Known rows, with every step that occurs:
gifud -> pesi -> luse: [ 2.813  4.215 -0.186 -1.690  2.734 -2.232  2.348 -1.653 -0.003 -3.731
 -0.297 -3.865  2.664 -0.443  0.940 -0.962 -2.379 -2.891 -2.003 -0.480
 -0.281 -0.229  3.143 -1.702  1.561 -3.794 -3.803  0.597 -2.324  0.908]
gati -> luse: [ 2.199 -1.492 -0.861  1.104 -0.171 -2.749  1.271 -0.084  2.710  0.461
  0.087 -1.595  2.590 -0.024  1.469  0.089 -0.214 -0.598 -2.631 -0.086
  2.082  3.102 -1.886  2.028  1.640  0.630 -0.394  2.220  0.595  0.053]
mazez -> bofati -> gati -> gifud -> pesi -> luse: [ 2.810  0.479  0.309  1.392  1.443 -2.760  5.491 -0.658 -6.349 -1.625
 -2.470  1.691  2.025  0.530  0.217 -1.554 -2.145 -6.772  0.233  2.551
 -1.454 -1.995  5.430 -0.930  0.447 -3.674  0.435 -0.246 -2.088  1.657]
luse -> gati: [-0.677 -0.206 -0.759 -0.581  0.317 -0.099  2.655 -0.853  0.922  1.291
  0.824  2.429 -1.334 -0.029 -0.647  2.949  1.622  0.002  0.948  2.264
 -0.923 -2.004  1.044  2.245  0.507  1.031  1.947  0.154 -0.607 -0.164]
mazez -> bofati: [-2.456  0.822 -1.110  1.936  0.778 -0.041  1.020  1.557 -5.935  0.087
  0.088 -1.297 -0.467 -1.089  0.097  0.145 -0.194 -1.727 -0.263  0.420
  1.178 -3.911  0.998  0.560 -0.362 -0.991 -0.211 -1.744 -0.802 -0.064]
bizen -> gati -> gifud -> pesi -> luse: [ 3.924  4.866  0.833 -1.337  1.348 -2.209  2.999 -4.759  0.457  0.042
 -4.153  1.659 -0.874  0.287  1.349 -1.105 -3.676 -1.303 -0.126 -0.655
 -0.396  1.354  4.295 -3.056  2.520 -0.845  2.403  1.010 -3.136  0.198]
bofati -> mazez: [-0.390  0.339 -1.367  1.212 -2.712 -0.386 -0.448  1.034 -0.430 -1.421
  1.202  2.685  0.578 -0.532  0.254 -0.748 -1.662  2.486 -0.314  1.281
 -1.802  1.782 -1.453 -0.370 -1.824  0.631  0.700 -0.321 -0.604 -1.560]
luse -> gati -> ribas -> bizen: [-2.694  2.956 -3.300 -1.173  2.546 -2.759  1.284 -3.810  2.913  0.521
 -0.124  3.786  0.641  1.505 -0.090  2.817  1.266 -3.870  0.800 -0.556
  3.456 -4.493  0.272  5.294 -0.340 -1.857  7.141  4.133  0.005  0.262]
mazez -> pesi -> gati -> gifud: [-3.210 -4.761  1.923 -1.816 -0.234 -1.276  3.684 -2.814 -1.439  0.435
 -2.693  2.885  0.259  0.056 -0.216  1.843 -0.004 -2.249  2.617 -0.068
 -0.032  0.165  0.600 -1.345 -0.078  4.122  2.743 -0.242 -2.069  0.994]
mazez -> bofati -> gati -> ribas -> bizen: [-3.388  1.768 -1.379  1.975  2.077 -3.338  1.398 -2.102 -3.796 -1.146
 -0.299  4.253  3.657  1.313 -0.933 -2.181  1.427 -8.910 -0.609 -1.122
  3.408 -7.422 -0.187  3.643 -1.274 -3.209  7.439  2.482  2.106  1.673]
ribas -> bizen -> gati: [-0.119  4.929  1.305 -1.707  2.502 -0.120 -0.391 -6.981  2.131 -0.506
 -2.518  4.105 -0.638 -0.476  0.642 -1.688  0.216 -1.613  1.113 -4.420
  0.766 -2.322 -2.298 -1.411  0.615 -1.234  6.353  1.843  1.079 -1.247]
mazez -> pesi -> luse -> gati -> gifud: [-1.709  1.716 -0.002 -2.166  0.534 -2.829  4.944 -2.396 -0.216  1.090
 -2.310  1.857 -0.641  0.679  1.076  3.293 -0.621 -2.166  3.834  2.449
 -0.901 -0.769  4.112  1.527 -1.447  2.392  0.908  1.426 -3.003  1.206]
pesi -> bizen -> gati -> gifud: [ 1.454 -1.598  1.641 -1.761 -0.898 -1.770  1.645 -5.241 -0.828  3.414
 -6.467  8.885 -1.260  1.970  0.305 -1.949  2.362  0.730  1.947 -1.217
  0.147  1.370  2.199  0.549 -0.435 -1.407  6.337  2.172 -0.517 -0.588]
ribas -> gati -> gifud: [ 2.180  0.497  0.212  0.947 -2.442  0.085  2.227 -0.469  1.103  3.960
 -2.618  5.944 -3.875  0.497  0.001  2.785 -1.243 -0.217  3.162  0.649
 -1.282  1.964  2.180 -3.288 -1.052  0.673  5.444  1.358 -2.123 -1.476]
bizen -> gati -> gifud: [ 1.176  0.513  0.947  0.299 -1.428 -0.110  0.374 -3.145  0.266  3.824
 -4.119  5.530 -3.802  0.783  0.310 -0.016 -1.315  1.219  1.901 -0.339
 -0.291  1.612  1.342 -1.088  1.109  2.798  6.194  0.239 -0.966 -0.684]
bofati -> mazez -> gati -> gifud -> pesi: [ 2.948 -3.810  0.484  0.872 -1.982 -0.889  2.313 -0.288 -0.771 -1.133
 -0.621  7.374 -1.338 -1.610  0.042  1.995 -5.170  0.178  1.788  2.766
 -1.484  3.265  2.363 -3.489 -0.646  0.698  3.561 -2.164 -3.590  0.131]
pesi -> luse -> gati -> gifud: [ 3.039 -0.208 -0.942 -0.542 -0.063 -3.522  5.011 -1.984  1.075  2.433
 -3.532  3.111 -1.505  2.114  0.696  2.554  0.912  1.218  2.821  2.237
 -2.099  1.105  4.746  3.407 -0.473 -1.508  1.981  2.589 -2.617  0.031]
luse -> gati -> gifud: [ 0.870 -2.593 -1.345 -0.038 -0.746  0.016  2.988 -1.022  0.311  3.677
 -2.576  5.073 -3.751  1.311  0.079  4.473  0.425  1.210  3.374  3.371
 -1.204  1.590  2.905  2.856  0.045  1.791  3.804  0.641 -1.836 -0.457]
mazez -> pesi: [-4.991  1.683  0.655 -1.537  0.540  0.517  0.008 -0.518 -1.108 -1.413
  0.941 -1.210  0.886 -1.510  0.050  0.585 -1.514 -3.188  0.922  0.248
  1.299 -1.984 -0.382 -1.842 -0.742  3.849 -0.977 -1.283 -0.399  1.237]
gifud -> pesi: [ 0.596  1.690 -0.930 -1.098  2.143  1.242  0.401 -0.723 -0.654 -2.489
  0.933 -2.043  0.266 -1.282  0.412  0.665 -2.830 -2.660 -1.456  0.715
  0.856  0.112  1.298 -2.432  2.002 -0.338 -1.976 -1.388 -1.527  0.546]

Rows:
[-2.969  1.120 -3.106  0.196 -0.153 -3.057  1.946  0.239  1.470  2.015
  1.123  2.604  0.457  1.539 -1.037  2.980  0.710 -1.828 -0.950  2.079
  2.726 -3.976  2.003  5.312  0.545  1.784  5.059  2.337 -1.153  1.750] => luse -> gati -> ribas
[-2.745 -3.449  0.062 -0.560 -2.328 -4.509  4.083 -1.883  1.059 -2.800
  1.723  1.626  6.231 -1.499  0.863  0.365 -0.809 -1.983 -2.607  0.326
  0.108  1.699 -4.624 -0.090 -0.177  4.609  1.462  0.936 -1.054  0.050] => bofati -> mazez -> pesi -> gati -> luse
[-1.145  0.759 -1.566 -2.434  4.838 -3.526  2.405 -6.070  1.768 -3.789
 -0.881  0.635  4.122  0.308  0.161  0.405 -0.256 -6.348 -2.300 -3.563
  3.909 -3.496  0.095  0.808  2.407 -4.187  5.237  3.255 -1.463  1.421] => gifud -> pesi -> gati -> ribas -> bizen
[-1.816  2.851 -2.439 -0.112  2.381 -2.381 -1.092 -3.238  2.108 -0.579
 -1.039  1.197  1.915  1.327  0.346 -0.066 -0.333 -3.818 -0.056 -2.799
  4.360 -2.114 -0.767  2.590 -0.854 -2.914  5.287  3.792  0.535  0.381] => gati -> ribas -> bizen
[-2.669  4.348  1.329 -2.198  1.216 -2.803  2.049 -1.496 -0.304 -2.483
  0.129 -2.998  3.176 -0.580  0.760 -0.985 -1.066 -3.499  0.361 -0.817
  0.323 -2.248  1.119 -1.072 -1.525  0.953 -3.066  0.722 -1.453  1.811] => mazez -> pesi -> luse
[ 1.841 -3.191 -1.326 -3.009  2.260 -0.627  4.248 -3.526 -1.470  0.868
 -3.368  6.389 -0.942  1.171  0.427  3.092  1.597 -1.506  2.214  2.861
 -0.051  1.227  5.408  1.772  0.451 -3.183  2.374  1.349 -2.552  0.307] => luse -> gati -> gifud -> pesi -> bizen
[ 2.046  4.052  0.007 -2.175  3.473  1.399  0.561 -7.924  1.076 -0.540
 -4.724  4.423 -2.866 -0.800  1.555  0.267 -3.441 -2.951  2.147 -2.629
  1.280  1.386  0.892 -3.635  2.187 -1.417  6.794  0.648 -1.400 -1.158] => ribas -> bizen -> gati -> gifud -> pesi
[ 0.738 -2.688  0.281  3.191 -0.668 -3.475  3.899  1.298 -3.123 -0.070
  0.452  1.141  4.477 -0.129  0.076 -1.852  1.297 -5.672 -2.940  1.823
  0.762 -2.060 -1.345  2.633  0.958 -0.052  2.197  0.434  1.639  1.114] => mazez -> bofati -> gati -> luse
[ 2.625  2.019 -0.692 -0.382 -0.162  1.482  2.678 -1.304  0.693  1.162
 -1.763  3.895 -3.154 -1.074  0.339  3.430 -4.270 -2.955  1.674  1.522
 -0.799  1.802  3.275 -5.672  1.154  0.084  3.450 -0.202 -3.825 -0.711] => ribas -> gati -> gifud -> pesi
[ 0.319  6.873 -3.604 -2.882  5.310 -4.928  3.656 -5.653  3.062 -2.983
 -0.236 -0.196  3.360  0.943  1.133  1.685 -0.961 -6.322 -1.127 -0.858
  3.651 -4.576  3.673  3.516  1.401 -5.744  3.495  4.828 -2.352  1.569] => gifud -> pesi -> luse -> gati -> ribas -> bizen
[-2.166  1.919 -1.420 -0.982 -2.214 -3.265  4.567 -1.301 -0.502 -0.037
 -0.975  5.016 -0.038  0.037  1.089  2.652 -2.300 -0.137  3.472  4.007
 -2.556  1.147  2.399  1.167 -3.361  3.162  1.572  0.988 -3.397 -0.564] => bofati -> mazez -> pesi -> luse -> gati -> gifud
[ 2.793  1.032  0.945 -2.719  1.895 -3.297  2.935 -5.874  1.630 -1.084
 -2.259  2.965  4.074 -0.406  1.413 -2.514  0.686 -3.471 -4.320 -1.622
  2.788  0.836 -0.024 -0.715  3.728 -2.067  2.588  2.481 -0.541  0.612] => gifud -> pesi -> bizen -> gati -> luse
[ 3.590 -6.217  2.517 -2.441  1.395 -2.256  3.648 -3.406 -1.574 -0.033
 -3.669  7.393  0.136  0.194 -0.437  0.649  0.352 -2.619  2.158  0.499
  0.590  1.431  5.100 -1.677 -0.063 -4.392  3.109  0.085 -2.627  1.814] => mazez -> gati -> gifud -> pesi -> bizen
[-1.712  3.910 -0.235 -2.864  1.865 -3.682  0.769 -4.574 -0.330 -0.595
 -1.571  4.609  3.047  1.006 -0.560 -2.309 -0.120 -5.044 -3.800 -1.704
  4.355 -3.834  2.720  0.433  2.361 -1.952  5.570  2.785 -1.203  2.105] => gifud -> pesi -> bizen -> gati -> ribas
[ 4.618  1.721 -0.778 -1.149  1.560 -2.074  2.991 -2.064 -0.152 -0.946
 -3.304 -1.194 -0.023  0.549  1.775  0.287 -3.635 -1.490  0.509  0.805
 -0.128  3.069  4.789 -1.358  1.105 -3.279 -1.861  1.192 -3.317  0.258] => gati -> gifud -> pesi -> luse
[ 0.045 -3.699  0.567  3.018 -1.124 -0.610  2.973  1.104 -6.435  1.929
 -2.116  5.529 -0.851  1.066 -0.780 -0.595  0.238 -3.822  2.103  2.834
 -1.118 -1.618  2.485  0.793 -1.018  0.182  4.201 -0.644 -0.042  0.722] => mazez -> bofati -> gati -> gifud
[ 2.031  3.822 -0.831 -2.487  3.021 -2.372  4.946 -2.388  0.939 -2.328
  0.625 -1.649  1.637 -0.144  0.417  1.831 -0.675 -2.802 -0.859  1.920
 -1.196 -2.671  4.160  0.579  1.790 -2.572 -1.722  0.932 -3.162  1.105] => gifud -> pesi -> luse -> gati
[ 0.574  2.496  1.764 -3.772  2.402 -0.637  1.475 -5.336 -1.096 -1.698
 -2.053  4.406  1.711 -0.460  0.079 -2.751  0.977 -2.829 -2.018 -1.691
  0.873 -2.124  1.876 -2.312  2.098 -2.653  2.633  0.719 -1.060  0.764] => gifud -> pesi -> bizen -> gati
[ 1.591 -6.400  0.943  0.069 -0.836 -2.082  3.615 -2.295 -0.429  1.911
 -3.808  3.859 -0.442  1.380 -0.310  1.696  1.421  0.854  1.927 -0.158
 -1.451  2.062  1.430  0.566  0.629  0.249  3.690  1.046 -1.712 -0.482] => pesi -> gati -> gifud
[ 2.338 -5.423  0.791  2.072 -4.047 -2.187  1.842  0.321 -0.012  1.607
 -1.711  8.898 -1.841 -0.294 -0.338  1.110 -2.575  2.706  3.198  2.064
 -1.981  3.251  1.001 -1.378 -2.586  1.062  5.287 -0.868 -2.147 -0.223] => bofati -> mazez -> gati -> gifud
[-3.473 -4.090  0.594 -0.634 -3.031 -1.575  3.227 -1.775 -1.963 -0.837
 -1.242  5.808  0.638 -0.341  0.019  1.404 -1.617 -0.081  2.252  1.212
 -2.125  2.032 -0.907 -1.664 -2.183  4.581  3.371 -0.307 -2.495 -0.251] => bofati -> mazez -> pesi -> gati -> gifud
[ 2.455 -2.907 -0.557 -2.277  2.052 -0.234  1.638 -2.956 -2.347 -0.270
 -4.052  3.868 -0.053  1.036  0.876  0.104  0.060 -1.396  1.153  0.782
  0.887  3.350  4.169 -0.768  0.205 -4.144  0.674  1.260 -1.922  0.123] => gati -> gifud -> pesi -> bizen
[-7.156  3.957  0.796 -3.361  0.287 -4.032  0.299 -4.214 -0.754  0.527
 -1.747  5.419  3.335  0.886 -0.477 -2.857  1.362 -5.534 -1.715 -1.978
  5.068 -5.806  0.845  1.013 -0.629  2.561  6.451  2.666 -0.288  2.568] => mazez -> pesi -> bizen -> gati -> ribas
